Each row was made from one small tree. The marks that hang from a mark follow it in brackets, in alphabetical order. Every link used is in the known rows. Write each row's tree.
In the rows, zero is written as 128.
Known rows
kaguma{geso{reves}}: [120 137 146 156 125 147 128  66 134 102 133 141 136 135 160 110 151 137
 122  98 123 150 135 106 145 128 161 138 142 152 145 131  88 116 121 120
 116 106 107 140 104  87 132 114 141 116 117]
luru{migo{leti{vikirel}} rubabut{reri}}: [127 141 132 143 135 146 132 152 105 142 108 136 107  89 113 119 117 155
 112 132 119 135 153 145 169 124  42 149 102 121 138 126 176  54 107 153
 124 114 139 144 129 169 141  96 135 141 120]
posu{reri}: [117 126 129 125 139 145 134 124 120 101 137 142 127 113 135 132 139 128
 117 138 131 128 130 129 103 115 154 126 120 127  77 128 120 128 138 130
 144 137 143 137  84 108 111 118 124 127 115]
rubabut{luru{togudi} reri}: [126 156 122 154  75 130 140 138 149 122 134 131 160 126 108 137 119 122
 167 149 161 140  77 125  93 130  98 110 181 142 137 136 132 169 128 138
 151 132 144 138 142 149 130 137 136 106 145]
leti{posu}: [123 114 130 137 153 134 124 113 146 141 125 138 125 112 133 132 147 130
 108  61 126 159 144 134 131 133 195 142 129 140 147 104 143 151 132 123
 141 137 143 137 120 114 122 141  99 129 133]
vikirel{leti{migo{luru{rubabut}}}}: [142 169 126 142 158 151  96 138 121 125 119 150 150 121 118 116 109 131
  86  92 133 153 140 140 158 131  92 120  94 120 134 128 126 111 127 134
 130 133 130 143 126 131 135 108 100 109 139]
vikirel{leti{migo posu{menog}}}: [142 128 144 113 185 129  88 149 129 154 107 140 160 130 132 105 114 155
  96  74 137 171 119 137 174 149 181 129 148 128 146 122 128 133 132 125
 143 153 125 112 137 117 102 116  98 151 130]
vikirel{leti{migo}}: [126 162 137 150 155 144  94 131 132 137 117 147 142 119 144 111 115 147
 110  91 145 159 116 140 168 135 124 126 139 126 148 132 114 121 134 136
 133 142 138 141 122 110 119  94 102 144 138]
luru{rubabut{reri} togudi}: [128 143 134 147 119 138 140 124 125 142 141 136 118 125 109 135 129 114
 157 148 130 142 143 142 109 134  67 114 107 122 115 137 127 122 125 141
 145 133 142 139 150 157 166 118 104 100 138]
rubabut{luru{migo togudi} reri{posu}}: [128 130 128 141  82 129 142 149 166 154 110 118 163 124  87 125 117 133
 174 164 167 104  83 133 131 136  91 121 208 139 148 147 163 177 127 134
 145 124 155 142 162 177 148 138 129 129 141]
fumape{popi}: [118 139 134 151 110 107 138  45 132 120 133 118 127 117 141 141 150 107
 154 111 134 156 134 135 125 145 155 130 138 132 129 112 131 141 131 134
 132 132 127 106 115 109 114 145 123 115 129]
luru{rubabut togudi}: [132 164 133 145 121 141 138 110 124 149 134 138 119 130 123 143 134 114
 155 103 108 145 144 149 119 123  67 107  93 116 113 129 135 117 127 117
 126 137 139 136 151 147 178 119  95 103 158]
migo{leti{vikirel}}: [111 146 125 147 149 141 120 133 120 103 121 134 116 116 160 120 135 152
 110  86 116 142 155 135 130 113 103 140  81 136 152  99 137  73 121 136
  98 133 135 139 115 125 116  95 150 149 135]
reri{posu}: [117 109 131 137 144 139 131 111 151 127 129 130 140 134 135 130 148 133
 119 115 136 112 155 137 133 123 163 133 123 140 159 120 123 137 137 124
 117 136 148 139 127 116 128 115 119 120 142]
migo{leti}: [124 144 133 144 134 138 129 122 128  98 121 141 118 123 147 134 139 149
 120  84 125 144 144 131 112 120 141 126 103 135 147 117 137  60 121 128
  96 129 134 141 110 118 120 125 134 127 132]
posu{leti{migo vikirel} menog reri}: [129 112 125  80 190 129 118 201  85 116 121 124 131 129 135  98  98 143
 100 185 118 124 119 130 132 125 126 134 100 117  85 113 101 128 131 130
 110 150 130 101 120 124 114  85 168 165 116]
vikirel{leti{migo{luru{rubabut}} posu}}: [148 148 127 129 181 144  85 147 134 146 117 151 143 118 111 111 114 136
  77  60 129 163 144 142 159 144 128 129  95 123 132 118 140 123 128 128
 143 134 131 141 132 140 130 132  81 120 134]
geso{kaguma}: [119 143 115 177 125 149 118  84 137 127 131 132 128 100 149 128 154 124
 126  98 131 151 137 127 117 124 156 136 122 144 167 143 120 124 136 122
 119 108 120 140 103 106 122 117 116 118 149]
geso{fumape kaguma reves}: [121 132 120 164 131 111 132  58 168 148 134 140 127 174 159 114 160  74
 139  97 125 151 148 111 121 128 163 133 121 150 151 187 111 116 137 115
 110  96  94 142 110  93 113 123 131 126 106]
rubabut{luru{migo{leti} togudi} reri}: [136 162 130 147  73 130 142 158 143 130 105 126 146 111  96 130 109 141
 176 137 157 133  72 127 113 132  74 117 191 134 135 146 177 115 115 139
 129 119 144 144 149 176 140 146 141 133 134]
luru{migo rubabut{reri}}: [135 136 135 147 117 148 142 127 114 154 111 140 121  89  97 134 125 130
 118 145 136 142 139 147 169 130  85 138 145 120 131 146 169 110 114 144
 148 116 145 142 124 153 152 113 107 110 123]
leti{migo posu vikirel}: [122 130 120 147 187 138 106 145 134 180 124 132 127 102 144  96 131 137
  95  65 114 162 151 135 174 130 122 162 124 132 151  82 123 180 137 132
 153 137 145 136 129 129 112  87 106 167 142]
fumape{popi reri{rubabut{luru{togudi}}}}: [125 149 126 131  38 112 136  88 125 141 165  89 124 112 131 167 128 114
 192 145 135 105  77 123 102 126 108 105 179 111 108 141 133 175 130 126
 170 128 119 110 146 130 123 169 128 108 147]
menog{posu{reri{rubabut{luru{migo}}}}}: [141 104 125 124 100 153 138 156 112 132 117 143 120  74 111 153 137 126
 126 144 131  96 116 113 136 120 115 139 178 119  92 154 145 163 131 117
 173 124 123 133  95 134 129 127 108 135 151]
luru{migo rubabut togudi}: [142 165 138 142 112 144 144 120 121 179 104 132 113 108 107 137 126 117
 163 103 112 142 130 153 152 124  45 115 125 106 113 142 176 125 121 115
 128 122 145 141 158 167 196 121  89 121 150]
posu{menog reri{rubabut}}: [127 101 135  80 119 146 128 148  78 102 136 134 133 133 127 145 131 139
 111 159 126  97 120 117 120 113 170 113 128 114  87 137 120 133 141 132
 140 147 114 106  95 114 100 118 141 120 124]
posu{leti{migo vikirel} menog}: [128 126 126 106 181 126 117 183  96 133 107 120 135 132 143 104 100 143
 102 142 119 143 128 136 159 130 123 136 110 123 156 103 109 135 126 129
  92 145 128 104 148 126 126  80 164 156 138]
menog{posu{leti reri{rubabut}}}: [129  70 130 102 147 139 129 167 105 102 132 140  75  97 130 150 135 121
 119 165 122  93 159 115  97 131 150 143 105 118  88 138 103 119 132 121
 130 134 122 131 104 113 149 126 116 139 137]
reves{geso{fumape{reri{posu rubabut}} kaguma}}: [123  98 114 145 110 100 128  94 155 138 160 126 108 150 144 140 154 124
 120 134 111  97 142 110 113 112 159 140 125 135 160 125  86 138 142 123
 148 110  97 138 120  90 105 151 101 133 112]
luru{migo rubabut{reri{posu{leti}}} togudi}: [135 112 140 118 131 129 142 158 136 167 108 120 102 127  84 125 111 126
 165 178 134 105 143 152 139 145  61 125 120 116 126 149 160 109 116 133
 111 120 153 139 180 184 204 133 107 127 132]
rubabut{luru reri{posu}}: [122 121 123 144  97 132 135 138 160 112 139 133 175 128 107 135 128 141
 124 163 165 106  99 125 120 133 149 127 183 155 165 133 123 157 129 144
 143 129 148 139 128 137 103 134 144 102 142]
menog{posu{leti{migo}}}: [139 104 131 143 181 129 132 155 133 142 115 142 103  94 135 123 130 120
 121 128 125 145 161 128 135 143 133 155 130 130 143 126  96 138 122 115
 123 132 132 132 132 116 155 108 107 145 147]
reves{geso}: [128 137 131 152 117 113 136  97 128 105 124 144 125 105 138 140 144 138
 107  91 117 159 126 128 125 126 142 135 126 141 141  77 110 134 132 130
 130 137 118 134 105  98 114 135 107 128 126]

Write each row's tree
[133 111 113  74 192 134 118 209  87  95 118 120 141 134 122  96  95 125
  85 185 124 120 132 124 118 125 121 132  74 120  83 105 108 143 131 132
 108 144 125 105 121 136 113 101 175 145 106] => posu{leti{migo{luru} vikirel} menog reri}
[125 101 116  81 128 140 110 178  94 128 133 128 150 122 127 132 122 151
  90 115 114 110 102 114 136 119 158 130 134 127  96 104 140 172 139 129
 157 146 119 104 110 133  81 123 144 142 141] => leti{posu{menog reri{rubabut{luru}}} vikirel}
[123 126 106 107 179 140 115 193 105 102 126 128 114 113 124  96 103 125
  88 165 124 117 142 125 113 122  97 142  65 122  81 105 107 143 133 137
 109 134 141 136 110 134 129 100 157 151 116] => posu{leti{migo{luru} vikirel} reri}
[140 183 129 143  73 135 139 145 140 138  95 127 144 116 114 137 115 140
 171  89 132 133  76 133 121 119  73 107 174 124 138 136 183 113 115 112
 105 120 141 144 147 164 154 148 133 136 158] => rubabut{luru{migo{leti} togudi}}
[115 110 131 143 144 130 133  91 170 109 156 129 140 179 156 116 150 133
 115 140 123 113 144 115 137 106 181 137 142 133 152 126  73 142 120 112
 155 114 142 146 132  81 128 124 125 116  98] => kaguma{geso{fumape{reri{posu}}}}
[133  92 138 102 157 127 134 157 115 117 134 132 135 147 101 133 116 139
 105 189 136 114 154 141 128 143 146 124 101 130 142 138 119  86 120 140
 106 134 135 112 150 142 138 127 139  98 127] => luru{rubabut{reri{posu{leti menog}}}}
[142 154 128 134  98 135 128 148 143 139  95 135 146  98 113 138 120 154
 119  59 130 143  89 130 142 126 144 129 181 134 152 121 194 108 115 113
 119 119 142 143 126 147 120 163 127 136 146] => rubabut{luru{migo{leti{posu}}}}
[120 130 140 152 130 123 136  58 156 110 132 148 135 189 164 106 153 109
 121  99 118 149 141 100 145 123 169 133 137 144 139 139  82 123 124 117
 120 105 111 142 114  79 127 116 139 120  98] => kaguma{geso{fumape reves}}
[126 100 136  72 161 125 133 174  96  80 121 128 128 141 126 130 110 133
 111 182 129 122 114 127  94 128 190 115 106 125  80 131 116 102 128 121
  99 149 129 102 110 111 121 135 161 128 108] => posu{leti menog reri}
[116 121 136 136 134 107 151  99 166 146 149 130 125 170 164 127 142  83
 139 125 128 140 137 121 126 110 155 128 136 135 111 173 114 129 125 114
 148 120 119 146 126  93 114 125 138 124  74] => geso{fumape{reri} reves}
[142 154 123 132 137 147 130 133 115  86 126 145 127 126 116 141 133 129
  92  87 112 138 173 133 102 119 102 117  46 126 134 118 152  49 112 127
  91 119 123 146 120 149 138 143 133  84 133] => migo{leti luru{rubabut}}
[128 153 130 130  33 116 141  94 124 161 144  83 119  98 119 164 120 116
 196 145 138 103  69 128 126 126  91 111 202 106 111 150 165 178 123 123
 172 119 122 112 151 147 136 170 124 124 140] => fumape{popi reri{rubabut{luru{migo togudi}}}}
[140 146 124 132 130 139 134 147 126  98 134 136 121 136  97 128 127 117
 138 129 129 135 164 132  75 131  61 113  55 128 116 128 145  63 114 142
 109 120 129 142 148 177 158 148 128  91 120] => migo{leti luru{rubabut{reri} togudi}}
[133 165 121 137 103 132 125 161 146 159  95 120 136 107 119 122 114 146
 155  61 120 140  90 133 136 125  72 126 157 130 137 111 195 134 118 113
 120 125 143 142 157 174 145 144 129 161 154] => rubabut{luru{migo{leti{posu vikirel}} togudi}}
[124 154 104 154 166 150 116 145 122 136 120 130 145 106 132  98 125 117
  90  99 124 145 157 129 155 114  74 148  96 131 153  92 119 181 133 141
 135 130 136 144 124 140 118  76 137 134 136] => leti{migo{luru} vikirel}
[134 111 137 115 140 126 141 138 131 148 137 126 145 155 100 127 128 125
 154 174 131 113 151 144 118 141  93 110 112 126 125 138 121 124 127 135
 136 140 134 114 171 164 158 122 115 100 136] => luru{rubabut{reri{posu{menog}}} togudi}
[124 144 125 134  45 119 133  87 118 127 166  94 129 100 134 172 130 124
 158 146 138 107  83 122 117 124 141 115 184 119 123 138 133 159 126 130
 170 124 118 111 121 115  99 165 137 100 140] => fumape{popi reri{rubabut{luru}}}
[128 104 123  66 161 139 108 211  63 123 130 123 109 131 131 113  96 151
  97 183 113  90 123 119 142 120 117 130  98 104  94 118  98 130 140 140
 111 145 117 102 117 131 117  83 165 162 130] => posu{leti{migo vikirel} menog reri{rubabut}}
[125 104 135 119 146  98 134 105 153 148 158  85 113 118 136 126 124 127
 157 182 137 107 137 143 123 145 160 137 145 122 122 127 105 134 126 127
 133 128 139 109 153 118 125 153 127 135 112] => fumape{popi reri{posu{leti{migo}}}}
[128 122 126 142  90 137 141 144 157 138 112 126 170 111  91 129 119 144
 131 160 171 106  91 128 152 133 128 134 213 144 166 145 164 163 123 140
 144 119 153 143 132 152 116 133 138 120 136] => rubabut{luru{migo} reri{posu}}
[127 134 117 172 105  68 136  17 156 121 139 130 122 151 144 132 163  93
 144 106 111 164 136 117 109 146 161 136 126 142 142 104  96 134 140 128
 130 112  90 109 109  87  95 171 105 129 111] => reves{geso{fumape{popi} kaguma}}
[140 113 137  75 177 127 127 189  93 112 123 130 134 134 122 112 102 141
 109 184 129 126 112 128 114 132 165 120 124 118  79 129 100 117 132 121
 108 146 129 103 115 118 117 115 151 145 111] => posu{leti{migo} menog reri}
[132 135 128 120  60 145 128 141 135 165 113 117 138 135 100 150 123 137
 163 118 139  65  94 126 146 118  89 109 184 117 162 145 164 176 138 119
 121 122 139 141 159 163 160 138 117 130 177] => reri{posu rubabut{luru{migo togudi}}}
[127 136 112 171 120  93 133  68 154 119 132 147 124 148 144 127 157 108
 117  94 109 158 136 116 113 125 154 137 118 145 157 111  95 129 139 122
 125 114 101 135 107  88 105 142 102 130 115] => reves{geso{fumape kaguma}}
[122 125 142 140 115  76 151  24 162 142 136 128 125 192 155 126 153  62
 163 109 128 156 146 120 133 146 159 124 136 139 115 156 122 131 134 125
 121 120 104 112 121 101 108 149 139 124  86] => geso{fumape{popi} reves}
[136  87 136  77 146 131 115 175 102 145 123 120 124 160 119 130 110 152
 111 155 130  75 141 125 154 133 166 122 130 113 176 132 103 131 139 128
  85 139 122 109 155 130 138 113 139 138 155] => reri{posu{leti{migo} menog} rubabut}
[120 131 124 165 114  82 137   4 169 150 142 122 121 176 161 117 166  62
 170 111 128 158 152 112 118 151 166 132 130 149 135 181 114 118 139 120
 114  94  82 114 112  95 101 154 132 123  98] => geso{fumape{popi} kaguma reves}
[113 106 133 133 126 107 141  65 158 136 164  90 129 116 145 142 149 123
 160 161 139 112 144 139 121 136 167 136 147 132 120 130 121 147 127 126
 159 130 136 110 137 112 108 157 123 117 109] => fumape{popi reri{posu}}
[125 131 114 167 121  95 137  84 159 124 151 131 119 130 152 133 152 113
 120 120 111 152 125 119 104 113 156 141 127 139 141 120  90 134 131 118
 155 112 104 138 110  83 102 149 105 127  98] => reves{geso{fumape{reri} kaguma}}
[127 114 117  64 106 138 117 208  67  83 126 122 132 139 126 143  93 151
 100 181 121  82  84 115 114 114 133 111 117 116  96 124 124 132 134 131
 103 145 117  99 115 126 106 116 188 134 144] => posu{leti{vikirel} menog reri{rubabut{luru}}}
[120 128 113  93  90 145 118 200  85 109 115 124 101 103 117 141  93 150
 109 164 125  78  84 121 132 110  91 126 129 112  97 128 154 134 130 131
 109 126 138 133 107 140 137 115 165 156 147] => posu{leti{vikirel} reri{rubabut{luru{migo}}}}
[139 107 131  75  83 126 123 181 117 124 122 111 146 177 107 155 102 142
 153 154 134  65  90 121 111 129 143  92 148 119 162 136 128 146 137 114
  79 142 121 105 177 149 155 151 154 118 177] => reri{posu{leti menog} rubabut{luru{togudi}}}
[124 119 111 105 174 135 115 170 136 102 125 123 112 129 127 103 133 124
 124  89 110 128 166 124  70 126  97 136  39 135  74  93 154 113 129 128
 122 132 132 139 130 167 131 148 133 150 110] => migo{leti{posu{reri} vikirel} luru{togudi}}
[117 115 121  98 152 146 106 193  81 129 137 128  84 113 136 116 102 146
 102 167 116  90 131 121 136 117  92 138  89 105  93 116 100 130 144 144
 112 136 134 134 105 126 133  82 147 168 138] => posu{leti{migo vikirel} reri{rubabut}}
[125 119 116 154  83  77 134  41 140 132 165 112 100 137 149 148 157 103
 147 133 110 131 127 110 107 132 155 136 134 126 138 120  90 139 138 131
 158 108  82 112 115  87  92 175 104 127 103] => reves{geso{fumape{popi reri{rubabut}} kaguma}}
[136 147 138 145 111 140 146 132 123 172 110 131 111 104  92 129 122 117
 166 149 134 141 130 147 145 135  41 125 140 112 113 150 169 128 120 138
 148 121 146 141 158 177 184 119  97 121 132] => luru{migo rubabut{reri} togudi}
[116 124 144 147 115  98 143  23 163 117 162 115 128 176 170 114 153 101
 155 137 121 146 135 104 137 135 174 135 154 140 111 144  80 129 115 117
 152 101 101 119 120  75 110 150 144 118  71] => kaguma{geso{fumape{popi reri} reves}}
[132 101 137 116 148 137 137 133 122 131 138 134 154 141 106 132 132 139
 108 173 135 117 159 141 140 136 137 124 116 131 143 136 122 106 123 142
 135 134 132 115 140 141 123 115 124  92 129] => luru{rubabut{reri{posu{menog}}}}
[134 150 122 134 130 136 130 135 139  90 117 129 124 142 124 125 135 113
 145  86 128 137 151 126  72 123  98 113  68 133 130 116 148  95 121 123
  92 126 125 145 143 154 151 150 134 111 128] => migo{leti luru{togudi}}
[117 130 134 154 118 107 137  40 154 103 161 116 129 167 163 124 151 115
 144 138 120 145 130 115 130 126 177 134 154 127 130 122  79 142 117 121
 166 112 125 120 124  77 113 147 128 109  88] => kaguma{geso{fumape{popi reri}}}
[119 102 129  88 118 143 120 166  90  92 137 134  79 123 128 148 117 137
 111 165 126  87 125 119  96 119 157 119  94 111  90 134 116 104 140 134
 104 135 133 133  95 113 142 131 141 133 130] => posu{leti reri{rubabut}}
[130 117 132 111 166 134 123 158 116 152  84 120 125 107 132 111 126 158
 108  70 114 151 143 138 172 129 135 150 126 129 150 105 191  95 115 125
 111 131 130 118 137 150 118 120 135 172 118] => luru{migo{leti{posu{menog} vikirel}}}
[130 115 144 108 167 127  93 134 131 122 107 139 155 137 138 125 122 149
  98  72 139 167 123 138 152 144 205 125 132 135 143 121 143 120 130 123
 133 152 125 109 135 109 106 136 108 135 123] => vikirel{leti{posu{menog}}}
